Each row was made from one walk, in order. Every step used is in the known rows, and no mark comes twice. Write each row's walk.
Known rows
J, P, K, X, G, V: -20  12  -14  -15  21  18  13  3  8  33  8  29  18  -22  -28  -9  -7  -15  18  33  20  28  3
P, K: 1  -4  -6  -19  -9  28  15  20  2  -2  13  -15  8  -4  0  -23  7  3  3  22  0  -11  1
K, X, J, P: -7  18  5  -27  -3  10  16  13  34  13  -1  12  0  -14  13  -7  -2  -1  -19  -10  -42  -3  1
K, X, G, V: -6  18  -1  10  19  -24  -6  5  -20  30  10  4  -6  -8  -4  -20  27  -7  -1  -15  37  8  9
X, J, V: 14  1  18  -13  -13  -21  6  19  29  -12  1  -29  -39  -13  50  -25  -4  -20  -30  -29  -22  -23  14
V, J, P, K, X: -23  -6  -18  -10  7  42  1  -23  24  11  -7  23  35  -14  -16  23  -9  -6  4  32  -25  16  -24
G, V: 13  21  20  -7  7  -22  -3  29  -6  -1  -7  -9  -30  4  13  -18  4  -2  -9  -15  10  -3  5
G, V, J: 10  13  32  12  19  -18  -14  6  -1  -13  -21  9  -22  12  14  13  -8  -4  -14  -19  2  10  -3
R, J, P, K, X: -10  -5  -19  -14  -14  42  6  -8  18  18  5  5  30  -22  3  -1  -3  -11  11  51  -23  -2  -17
V, J, R, K: 16  -18  2  14  -16  -7  -17  -23  -17  -36  -20  -8  -1  26  -7  35  -16  20  13  -6  -8  1  -1
P, K, X, J: 1  -10  -15  -13  -13  31  14  12  29  -1  22  3  12  2  -8  -5  8  15  -12  -7  -22  -16  -1
K, X: -4  9  -14  -8  -11  -1  -5  4  -9  18  6  -18  1  -7  10  -22  37  3  -10  -11  -3  -16  -6
P, K, X: -8  -8  -29  -13  -12  31  3  3  2  14  16  -9  21  -7  -14  -14  23  9  3  13  0  -11  -11
G, X: -3  7  -1  0  1  -8  22  34  -31  -3  30  -41  -11  -5  23  -56  27  -6  -2  14  23  -28  -2
P, K, X, G, V, J: -12  -6  -8  23  25  7  -9  -20  -5  13  6  29  22  0  -26  20  2  -2  6  6  32  23  -2
V, J, R, K, X, G: -4  -21  -18  27  -4  -10  -20  -47  -32  -5  -4  7  25  14  -25  32  6  14  21  -5  18  10  3
X, G, V, J, R: 7  -4  27  18  25  -39  -18  -25  -20  -11  1  25  -7  15  6  20  -6  -2  9  -1  32  31  14
P, K, X, J, V: 0  -19  -23  -10  -20  14  2  0  40  0  14  -16  -6  -19  12  -8  0  -9  -16  -12  -22  -17  -6
V, J, P, K: -14  -4  6  -19  9  38  12  -7  24  -6  -11  19  22  -11  -2  11  -28  -11  3  39  -25  13  -10
R, K, X, G: -6  8  -24  12  -8  -1  3  3  -32  21  1  -16  16  -3  -21  -18  21  6  6  -10  25  -14  12
G, X, K: -11  -5  -9  -2  -5  -6  16  33  -38  -2  24  -55  -19  12  11  -52  20  7  -2  18  17  -28  -15
K, X, J: 4  6  3  -10  -12  -3  6  14  18  4  11  -5  -7  2  16  -12  22  10  -23  -33  -24  -18  3
R, K, X, J, P: 1  12  -7  -16  -16  16  14  17  28  0  -18  4  3  2  -14  8  -21  11  -7  -16  -43  -10  0

Which walk is each row?
0  16  33  21  33  -25  -6  -1  -16  1  -8  18  -11  3  11  2  -2  -13  -8  -10  33  19  16
X, G, V, J
2  4  -24  2  -22  6  -6  8  -15  7  -11  -26  2  4  -20  -6  15  14  3  -18  -3  -22  -6
R, K, X
10  -8  -18  6  -29  -9  -5  6  23  -8  -14  -31  -24  -4  7  0  -7  -4  -18  -46  -24  -29  -2
R, K, X, J, V
21  -23  2  7  -20  -10  21  24  -16  -42  29  -30  -14  28  -5  -10  -12  24  13  -7  1  -29  8
G, X, J, R, K
0  1  12  -39  -5  38  33  28  44  -8  7  15  8  -8  4  -10  -29  -2  -6  23  -39  0  11
X, J, P, K
16  -5  26  11  9  -30  -25  -19  -4  -25  -13  17  -22  22  9  32  -10  7  5  -10  2  21  -4
G, V, J, R
-13  12  -12  0  4  -8  4  -3  -23  35  18  -9  13  -16  6  -35  40  -6  -4  -2  27  -7  11
K, X, G
-14  9  18  -5  36  15  11  -5  12  5  -7  42  13  -11  -13  14  -37  -21  10  36  15  37  8
X, G, V, J, P, K
-9  3  -18  3  14  9  2  3  -8  26  19  13  13  -8  -25  -11  15  -4  10  11  38  11  7
P, K, X, G, V
9  -16  -30  2  -30  -5  -15  -15  -19  -6  -4  -18  4  15  -24  14  13  25  20  -9  -2  -10  -6
J, R, K, X
14  -15  -8  30  -6  -21  -37  -32  -11  -24  -28  14  -6  32  -33  59  -14  22  17  -25  2  15  -17
G, V, J, R, K, X
15  -2  9  6  -21  -18  -10  1  3  -3  -4  -42  -31  -23  62  -25  6  -35  -16  8  -4  -25  -1
R, J, V
-10  12  9  27  29  -22  -18  -20  -16  15  -3  21  2  0  -2  11  16  -9  -8  -20  29  18  2
K, X, G, V, J
-21  23  11  11  37  -14  -9  -20  0  25  -16  39  8  -15  -3  15  -6  -19  -1  5  13  36  -2
K, X, G, V, J, P
7  -15  14  3  -4  -15  -15  -26  -8  -23  0  1  -3  14  20  19  5  8  2  3  -7  7  -3
V, J, R
1  -3  5  -21  -11  41  17  9  18  3  3  -2  15  -19  17  -11  -19  -16  10  57  -23  -5  -3
R, J, P, K
27  -14  9  -7  -28  -7  6  12  7  -37  -1  -11  -15  27  -5  13  -20  28  4  -23  -23  -15  19
X, J, R, K
14  -11  15  31  12  -30  -16  -23  -27  -22  -16  16  -6  25  -23  36  -24  10  22  -8  30  22  16
X, G, V, J, R, K
-3  24  33  -6  25  -10  -5  5  15  -4  -30  24  -17  -3  12  18  -28  -15  -9  4  -17  25  -8
G, V, J, P
